Each row comes from the steps of one walk. Every step used is in the known rows, and no mark comes twice. Write the walk behind each row, first mark first.
In the rows, 128 means zero.
Known rows
kodin -> rimozum: [130 139 129 156 119 111 118 165 156 112 121  77 159  97 115 145 119 133
 140 147 133 152 116 146  84 147 171 135 159 154  94 111]
funob -> tino -> dapi -> rimozum: [122 115  94 110 124 107 122 160 117  88 104 188 117 118 106 165 121 109
 165 126  92 147 155 123  96  88 130 138  34 122 157 139]
rimozum -> vofili: [140 134 130 112 127 119 159 107  82 159 111 134 133 160 110 129 138 144
 105 105 142  96 122 101 140 133 125  97 137 154  87 109]
rimozum -> kodin: [121 151 166 115 154 121 163 159  84 185  95 155 168 127 131 149 175 111
 142 135 129 106 109 121 166 157 167 115 153 100  94 112]
tino -> dapi -> rimozum -> kodin: [129 141 163  94 156 111 142 167  65 146 128 175 119 117 125 174 161 126
 157 129 127 111 130  87 138 139 137 125  68  95 137 155]
rozemi -> dunotib -> kodin: [145 151  96 138  86 141 182  80 103 180  17 161 123 164  98 124 135  52
 146 165 112 127  92 201 172 145 193 166 185 161 140  80]
dunotib -> kodin -> rimozum -> vofili: [151 150 144 125  99 111 145  80 105 175 150  91 109 146  93 134 130 147
 102 115 160 122  98 102 123 149 164 116 144 173  86 142]
dunotib -> kodin -> rimozum -> vofili -> tino -> funob: [131 151 162 102  75 146 161  98 156 156 180  78 100 194 125  72 118 109
 165 106 123 101 157 119 174  94 146 121  86 165 149 122]
dunotib -> funob -> tino -> vikir -> rosaza -> kodin -> rimozum -> vofili: [120 118 137 129 117  99 155  79 119 149 174  97 117 132 123 122 108 164
 106  98 164 104 101 107  93 128 135  86 129 125  97 170]
vofili -> tino: [118 117  85 129 148 141 120 161 175 165 125 144 113 151 160 100 130 107
 150 140  93 117 155 130 181  94 123 140 158 126 133  99]
kodin -> rimozum -> suvib: [129 138 134 113 143 116 115 131 153 141 152 138 151  94 123 147 142 156
  88 119 162 166 107  99  91 155 111 148 158 146 104 145]
tino -> funob: [118 155 155 116  86 153 171 145 139 115  84 109 169 168 112  99 125  89
 178 118 105 103 157 164 136 113 154 113 106 157 139  68]
vikir -> rosaza -> kodin -> rimozum: [100 122 121 182 137 107 153 173 189  97 122  98 140 102 126 119 105 159
 147 151 155 140 117 169  64 151 154 123 168 112 108 143]
dunotib -> funob: [110 127  85 128 134 123 132 128 122 200  60 130 171  96 138 156 124 101
 133 156  97  96  87 151  82 142 144 126 174 131 132  50]
zuguz -> vofili -> tino -> kodin -> rimozum: [145 132 146 150 129 140  90 139 172  80 161  47 116  98 140 125 116 156
 132 138 113 160 136 124 143 159 151 163 171 153 143 116]
pafi -> zuguz -> vofili -> tino -> vikir -> rosaza -> kodin -> rimozum: [ 97 110 117 175 153 144 107 153 191  90 155 102 104 120 131  97 114 168
 122 147 155 139 123 167  86 151 106 131 149 113 111 155]
fulizuk -> zuguz: [130 177 124 122 142 122 122 189 119 132  73 128 195 138 107 166 164  63
 116 163  96 103 117 165  90 134 150 109 157  83  91  78]
kapivir -> zuguz -> vofili -> tino -> kodin -> rimozum -> suvib: [130 129 131 116 155 146  79 116 149 109 178 137 129  88 137 151 142 190
  68 116 152 185 119  86 117 161  87 167 149 136 137 156]
dunotib -> kodin -> rimozum -> vofili -> tino: [139 127 114 119 122 123 124 104 155 188 195 103  73 162 141  99 125 137
 124 122 131 117 134  90 177 104 131 133 138 148 119 148]
kapivir -> zuguz -> kodin -> rimozum: [123 130 150 209 147 115  91 172 139  66  95 112 147  96 123 168 102 166
 108 160 168 186 101 174  43 147 139 148 111 132 106 124]
rozemi -> dunotib -> funob -> tino: [107 104  90 128 103  88 187  89 118 165  46 156 204 129 134 131 129  55
 147 140  87 130  85 194 127  97 184 132 134 112 117  63]
vikir -> rosaza -> rozemi -> dunotib -> kodin: [149 142  99 139  70 143 180  82  98 191   5 180 147 137 101 119 148  41
 141 174 120 129  89 201 153 139 175 157 175 136 151  99]
fipup -> rosaza -> kodin -> rimozum -> vofili -> tino -> dapi: [155 115 145 115 130 117 117 137 120  99 192 126 107 127 132 101 118 141
 162 133  90  98 163  79 141 111 105 124  93 119 149 159]
dapi -> rimozum -> suvib: [112 129 101  91 161 121 117 142 135 147 114 198 112 110 128 162 141 152
  93 116 156 155 118  83  98 131  87 149 105 135 135 151]
zuguz -> vofili -> rimozum: [ 96 125  80 153 138 151 125 148 163 117  95 134 110 142 118 110 143 136
 141 176 145 146 170 117 171 155 122 141 121 176 127  90]
dapi -> tino -> kodin: [125 145 127 113 119 143 134 106 114 115  65 141 130 138 123 146 115 106
 163 127  67 126 136 118 180 129 159 158 142 135 168  85]
kapivir -> zuguz: [105 123  71 159 149 153 109 183  82 122  52 213 201 109 106 200 138 138
 107 145 112 163 118 155  90 113 136 118 122 105 105  98]
kodin -> rimozum -> vofili: [148 136 149 124 117 101 144 108  98 139 157  83 127 137 108 135 126 164
 105 107 162 118 113  93 109 143 140 104 130 164  78 135]
fulizuk -> zuguz -> kodin -> rimozum -> vofili -> tino -> vikir -> rosaza: [104 134 120 129 152 127  73 120 141 120 183 106  64 139 130 115 122 124
  94  84 144 122 141 162  99 125  89  93 139  80 139 156]
pafi -> zuguz -> kodin -> rimozum -> suvib: [130 133 168 141 171 125  98 129 143 113 134 154 135 111 121 139 143 165
  59 131 185 180  88 130  78 166  78 164 126 138 105 135]
zuguz -> vofili -> tino -> vikir: [119 122  83 112 131 197  50 115 158 133 140 131  80 142 156 102 121 113
 130 114  95 101 167 128 178 110  94 123 164 149 140 132]

Which walk is each row?
[110 133 160 114  98 136 176 120 168 124 188  84  99 189 139  59 109 137
 168  99 137  94 169 127 151  93 118 103  81 134 152 135]  vikir -> rosaza -> kodin -> rimozum -> vofili -> tino -> funob
[137 117 117 117 136 115 122 123 150 164 198  97  85 157 152 101 122 150
 124 115 133 114 144  83 168 101 115 124 129 143 112 144]  kodin -> rimozum -> vofili -> tino
[ 79 119  75 119 128 128 106 105 137 156 116 149 131 116 117 125 131  86
 119  81 102 129 124 191 102 116 136  89 165  84 136 112]  dunotib -> funob -> tino -> vikir -> rosaza
[159 114 140 129 138 133  89 131  98  83 192 157  99 135 126 136 115 158
 131 118 109 128 171 103 122 103  70 134  63 121 157 152]  kapivir -> zuguz -> kodin -> rimozum -> vofili -> tino -> dapi
[154 135 153 144 127 131 102 148 164  92 166  53 127  97 139 137 110 137
 139 135 107 159 131 118 149 145 168 157 172 144 146 120]  vofili -> tino -> kodin -> rimozum
[108 157 159 118 159 125 146 157 100 164 129 138 137 139 126 141 189 119
 134 167 153 115 134  93 183 171 145 120 113 105 103 125]  fulizuk -> zuguz -> vofili -> rimozum -> kodin
[147 134 175 154 131  99 135 106 103 113 138  86 107 143 117 130 114 176
  93 115 184 127 108 112  94 150 123 115 113 160  87 136]  zuguz -> kodin -> rimozum -> vofili
[ 98 124  88 116 160 150 107 125 139 138 133 200 128 118 121 144 160 171
  76 141 172 174 142  78 139 153  71 150 115 149 127 139]  kapivir -> zuguz -> vofili -> rimozum -> suvib
[142 119 125  91 121  99 146 104  72 122 145 161  97 152 102 150 127 148
 122  92 133 113 141  76 118 102 111 106  43 141 123 156]  funob -> tino -> dapi -> rimozum -> vofili
[133 113 103 104  83 151 113  80 100 159  74 160 184 105 144 140 119  39
 137 122  82 108 107 154 145  83 154 108 140 119 138 122]  rosaza -> rozemi -> dunotib -> funob -> tino -> vikir
[126 112 131 131 142 103 135 134 158 157 184  89  90 147 160  83 117 153
 136 137 131 104 127  73 164 107 132 119 130 127 110 159]  fipup -> rosaza -> kodin -> rimozum -> vofili -> tino
[123 128 157  95 176 133 116 159  73 140 147 182  93 136 126 150 178 141
 136 137 130 117 131  93 152 145  93 141  47  94 134 150]  pafi -> zuguz -> vofili -> tino -> dapi -> rimozum -> kodin
[148 128 153 148 143 151  83 140 158  79 162  61 119 110 128 123 129 151
 114 143 114 165 122 134 146 163 135 167 156 147 134 106]  pafi -> zuguz -> vofili -> tino -> kodin -> rimozum
[ 94 116 116 169 124 108 139 139 187 117 138  98 144  92 134 123  96 141
 143 139 141 136 104 168  63 133 161 114 161 101 117 155]  dunotib -> funob -> tino -> vikir -> rosaza -> kodin -> rimozum
[163 131 151 106 142 157 124 111 120 121 145 107 106 145 150 119 125 130
 122 106  87 119 148  90 227 129 135 142 172 131 173 104]  rimozum -> vofili -> tino -> kodin
[150 100 113 126  83 122 179 105  64 109  19 176 192 117 138 117 137  46
 146 147 121 121 114 194 142 104 125 126 126 106 144 110]  funob -> tino -> vikir -> rosaza -> rozemi -> dunotib
[149 131 183 152 144 109 127 107  89 111 139 100 111 155 105 128 125 171
  76 119 184 132  93 123  95 155 105 120  97 154  78 126]  pafi -> zuguz -> kodin -> rimozum -> vofili
[ 90 120  75 117 147 149  85 131 152 145 146 142  83 133 132 108 126 106
 124  83 110 121 155 169 135 115 103  98 171  93 149 128]  vofili -> tino -> vikir -> rosaza
[141 128 135 156 134 145  80 145 155  74 160  68 128  92 136 147 117 167
 120 140 115 173 132 123 130 152 146 160 155 141 143 125]  kapivir -> zuguz -> vofili -> tino -> kodin -> rimozum
[149 147 153 143 131 135  85 148 167  78 168  40 125 101 136 135 125 141
 123 146 110 154 132 126 130 159 150 157 166 133 137 118]  fulizuk -> zuguz -> vofili -> tino -> kodin -> rimozum
[151 140 160 111 109 104 141  79  89 127 162  80 109 143 109 141 115 165
 114 100 143 120 116  74 135 142 143 119 115 161 108 141]  dapi -> tino -> kodin -> rimozum -> vofili
[153 104 114 136  96 117 189 127  63 110   4 170 189 115 137 120 140  65
 148 164 133 117 114 194 128 124 115 135 135 112 142  91]  vikir -> rosaza -> rozemi -> dunotib
[159 127 145 103 146 150 120 117 119 114 149 111  83 142 151 130 118 138
 125 105  94 124 149  77 216 122 128 146 142 130 184 120]  dapi -> rimozum -> vofili -> tino -> kodin
[140 121 117 116 105 123 135 131 115  93 107 186 187 124  98 132 138  81
 165 120  57 134 163 158 131  98 145 128 101 117 134 102]  funob -> tino -> dapi
[128 128 111  80 155 124 107 137 118 123 139 208 107 105 119 166 140 153
 104 110 140 150 138  75  94 128  68 151  81 132 155 161]  tino -> dapi -> rimozum -> suvib
[129 142 166 101  88 140 160 118 151 131 185  72 112 187 135  74 115 121
 167 100 124  98 167 112 165  91 128 112  76 160 143 117]  kodin -> rimozum -> vofili -> tino -> funob
[ 90 110  99 182 144 139 104 159 189  85 154 110 111 101 138 120 103 185
 128 144 156 147 131 159  71 139 117 124 147 106 119 174]  kapivir -> zuguz -> vofili -> tino -> vikir -> rosaza -> kodin -> rimozum
[166  99 128 120  89 119 162  96  62 112  83 137 145 121 150 112 125  82
 135 140 147 111 121 154 144 111  99 125 115 119 147 142]  kodin -> rimozum -> vofili -> tino -> vikir -> rosaza -> rozemi -> dunotib
[152 149 182 147 134  94 128 115  98 110 145  79 116 147 113 140 122 162
  85 123 181 120 104 115  80 150 122 109 108 141  82 137]  fulizuk -> zuguz -> kodin -> rimozum -> vofili
[122 111 102 123  87 147 113 126 117 181  55 183 213  65 134 131 153  61
 125 144 106 118 112 156  92 100 121  97 143  82 142 128]  dunotib -> funob -> tino -> vikir -> rosaza -> rozemi
[102 117 117 170 138 123 126 160 198 104 160  94 111 108 143 109  96 154
 147 139 147 133 130 153  90 132 139 120 164 109 123 169]  vofili -> tino -> vikir -> rosaza -> kodin -> rimozum
[143 104 112 110  90 109 148 102  86 115  93 187 198  96 112 134 138  66
 161 132  66 122 137 171 102  99 121 127  88  92 164 101]  vikir -> rosaza -> rozemi -> dunotib -> funob -> tino -> dapi
[137 120 119 108 126 168  87 107 143 144 189 117  76 148 158 110  98 125
 129 101 119  89 151  88 177  93 108 103 147 137 134 182]  rosaza -> kodin -> rimozum -> vofili -> tino -> vikir
[119 130 135 129 150 121 139 139 172 132 143 154 150  97 136 134 130 172
  97 134 172 153 107 103  89 153 107 147 164 132 109 165]  rosaza -> kodin -> rimozum -> suvib
[128 135 156  91 161 113 135 167  80 154 152 172  99 123 139 162 159 126
 161 128 123 110 139  78 156 126 126 130  62  91 147 163]  vofili -> tino -> dapi -> rimozum -> kodin
[124 136 173 128 103 144 142 122 138 107 172  96 108 185 137  92 107 142
 147 107 142 118 159 125 140  87 110 118  46 145 149 127]  kapivir -> zuguz -> kodin -> rimozum -> vofili -> tino -> funob
[ 80 101  89 156 140 131 184 122 155 123  65 177 136 134 148 100 100 113
 149 133 127  96 116 199 109 119 128 104 170  73 147 136]  rozemi -> dunotib -> funob -> tino -> vikir -> rosaza -> kodin
